Known rows, with every way that one mark hangs from another
lapo[fefatun[gogabib[dafip lipav nimo vuli] vedol]]: [-29  23  52  32  10   1 -26  -5  -1   2  34   3 -25  21  14  30 -35   5
 -23 -10  16 -11]
lapo[fefatun[gogabib[lipav nimo] vedol]]: [-10   2  11  16  71  17 -21  65  17 -13  20 -15  -1   8  26  81 -31  20
 -31 -35  -1   1]
gogabib[dafip fefatun[lapo vedol] lipav vuli]: [-16   3  43 -17 -10   2 -54  -2 -50 -18  -6   9 -27  53 -21   3 -56  36
 -35 -37   5   1]
vuli[gogabib[dafip fefatun[lapo vedol] lipav nimo]]: [-27   7  53  10 -42 -28 -46 -28 -17  24   1  24 -35  15 -36  56 -42  23
 -21 -60  11 -16]
pulemos[gogabib[fefatun nimo vuli]]: [-10  -3  46  11 -47 -12 -32 -17 -61  53 -47  -9 -20  18  -9  -6 -37  26
   6 -24   9  42]
vedol[fefatun[gogabib lapo]]: [ 11 -11   8 -31 104  -1 -25 116  20 -63 -17 -29 -13  28  29  90 -38  27
 -31 -33 -21  21]
lapo[fefatun]: [  1 -16 -17 -25  79   4 -29  96 -11 -47 -46 -19   8  24  38  69 -17  17
 -39 -47   6  42]
fefatun[gogabib[vuli] lapo]: [-21  13   5 -18  52  -1 -19  56 -13 -42  -6   2 -17  18  32  38 -40  17
 -20  -5  14  41]
lipav[gogabib[dafip nimo vuli]]: [-18  31  59  17 -75 -28   2 -44 -26  31 -19 -16  -1   7   1 -17 -30 -23
 -11 -11  29  18]
vedol[fefatun[gogabib[vuli] lapo]]: [-11  -4  17 -29  70  -1 -27  96  -3 -51 -10 -18 -14  30  34  54 -44  33
 -16  -7 -10  27]
dafip[gogabib[lipav nimo vuli]]: [-23   1  18   9 -61 -30  -8 -44 -34  41  26  -7  18   3  26   5 -37   2
  -5 -19  28  -5]
fefatun[gogabib[dafip vuli] lapo vedol]: [-24  31  26  -3  52   5 -28  58 -12 -40  -5   5 -40  32  12  41 -36  10
 -33 -11  13  14]
lipav[gogabib[dafip]]: [  5  28  30  -7 -11 -27   0  19   0  -6 -36 -27   6  23  11  18 -15 -25
 -46 -35   8  30]
vuli[gogabib[dafip]]: [-19  25  26   0 -13 -37 -12  29   9  25 -23  11 -18   7   5  48  -3 -15
 -41 -44  16  28]
vedol[fefatun[lapo]]: [ 13 -23  -2 -38  84  -1 -27 116  -1 -69 -47 -27   4  40  20  82 -38  39
 -35 -52 -22  18]
pulemos[gogabib[dafip fefatun[lapo vedol] lipav nimo]]: [ -3  17  56  26 -22 -14 -45 -35 -28  11 -24   1 -40  45 -48  32 -42  18
 -28 -62 -11  -4]
pulemos[gogabib[dafip lipav]]: [  8  38  33  29 -17 -35  -1 -15  12  24 -12  -8 -14  49 -14  11 -13 -19
 -56 -52  -9  25]
gogabib[dafip fefatun[lapo vedol] lipav nimo]: [ -3   1  51   7 -17  -1 -43 -22 -26 -13  -4   5 -26  34 -33  41 -55  32
 -25 -65   4 -20]
vuli[gogabib[lipav]]: [-14  11   3  -4  -6 -32  -7  38  14  34   4   6   6  10   7  46 -13   5
 -47 -50   3  30]
rumat[gogabib[fefatun nimo vuli]]: [-19   0  69 -17 -24 -20 -11 -26 -38  32  -6  -5  12  23  -2  11 -47  46
  19 -18  34  31]
vedol[fefatun[gogabib[dafip lipav]]]: [ 17  17  53   1  31 -18  -8  35  44  -9  32 -28 -12  35  11  42 -32  -2
 -45 -35 -19  -6]
lipav[gogabib[vuli]]: [-10  16   8 -23 -12 -11  -2  44 -31   7 -38 -28  21  15  26  -4 -23   5
 -31 -12  13  51]

Rows
[-14   1  47   4  17 -10 -17  15   7 -19  31 -10 -11  26  14  39 -60  29
 -10 -11 -10  -6] => vedol[fefatun[gogabib[lipav nimo vuli] lapo]]
[-20  -7  40 -22 -46 -17 -38 -22 -63  -2 -42 -11   1   9  -3   1 -56  24
   6 -17  23  32] => lipav[gogabib[fefatun[lapo] nimo vuli]]
[ -2  21  94   5 -45 -42  -4 -87   7  31  29  -2   5  40 -24  16 -46  15
 -10 -47  27   2] => rumat[gogabib[dafip fefatun lipav nimo]]
[-15   5  71  15 -63   3 -32 -42 -47  44  11   3 -20  27 -26 -12 -53  30
 -13 -39  17 -15] => gogabib[dafip fefatun[vedol] lipav nimo vuli]
[-23   8  59  -8 -48  -5 -43 -22 -61   2 -38  -9 -21  22 -22   6 -52  18
  -3 -20  21   4] => lipav[gogabib[dafip fefatun[lapo vedol] nimo vuli]]
[-26  38  72  42 -53 -23   3 -64  10  38  54   7 -20  13   6  -7 -43 -16
 -15  -6  25   0] => fefatun[gogabib[dafip lipav nimo vuli]]
[ -9 -23   8 -18  -6  -9 -51   1 -46  -5   1  -7   3  11  -2  65 -54  34
  -6 -55   7 -21] => dafip[gogabib[fefatun[lapo vedol] lipav nimo]]
[-30  39  65  31 -37 -26  -7 -72   6  -5  45  18 -29  23   2  11 -52  -9
 -15 -10  23  -4] => fefatun[gogabib[dafip lipav nimo vuli] lapo]
[-12   5  41 -14 -36 -34 -40   9 -17  36 -25   9 -26   9  -8  40 -14   4
 -26 -48  16  28] => vuli[gogabib[dafip fefatun]]
[ -9   3  41  22 -39   1 -34  -6 -58  64 -18  -9 -19  30 -28  -5 -42  41
 -10 -34  -7  17] => pulemos[gogabib[fefatun[vedol] lipav nimo vuli]]
[-10  26  83 -19 -44 -39 -14 -69 -15  27  29   0   4  58 -15 -21 -45  24
 -19 -21  26  21] => rumat[gogabib[dafip fefatun lipav vuli]]
[-20 -10   1 -29  20  -9 -54  60 -22   2 -18  14 -14  22 -17  68 -33  46
 -38 -60  -5  18] => vuli[gogabib[fefatun[lapo vedol] lipav]]
[-24   4  63   5 -43  -2 -47 -45 -49   1   4  13 -28  38 -30   6 -64  36
 -15 -38  15 -16] => gogabib[dafip fefatun[lapo vedol] lipav nimo vuli]
[-11  20  39  30  42   4 -21  17  23 -12  29  -5 -20  16  12  67 -26  -3
 -38 -35   7 -15] => lapo[fefatun[gogabib[dafip lipav nimo] vedol]]
[-28  15  80 -15  -5 -17 -30 -27 -40  -7 -12   8 -23  44 -23  31 -57  47
   7 -26  34   2] => rumat[gogabib[dafip fefatun[lapo vedol] nimo vuli]]
[-17 -17  24  -3  -7  -3 -40  62 -31  51 -32   3 -17 -13 -10  70 -25  41
  -5 -56  11  13] => vuli[gogabib[fefatun[vedol] nimo]]
[ -4  29  53  31  -3 -17   2  -5  22  11  12  -6 -23  -2  15  48 -29 -22
 -17 -28  17   7] => fefatun[gogabib[dafip nimo]]
[-14  14  75   1 -96 -24 -26 -66 -51  42 -25 -16 -11   8 -12 -25 -45  -5
   1 -14  29  20] => lipav[gogabib[dafip fefatun nimo vuli]]
[  9   9  37 -23  -5  -1 -35  46 -33   5 -47 -31  -3  27 -11  23 -26   8
 -36 -46   2  20] => lipav[gogabib[dafip fefatun[vedol]]]
[-12  32  47  29  25  -6 -10   2  23 -23  30   6 -29  20  -7  61 -44   2
 -34 -41   1 -19] => fefatun[gogabib[dafip lipav nimo] lapo vedol]
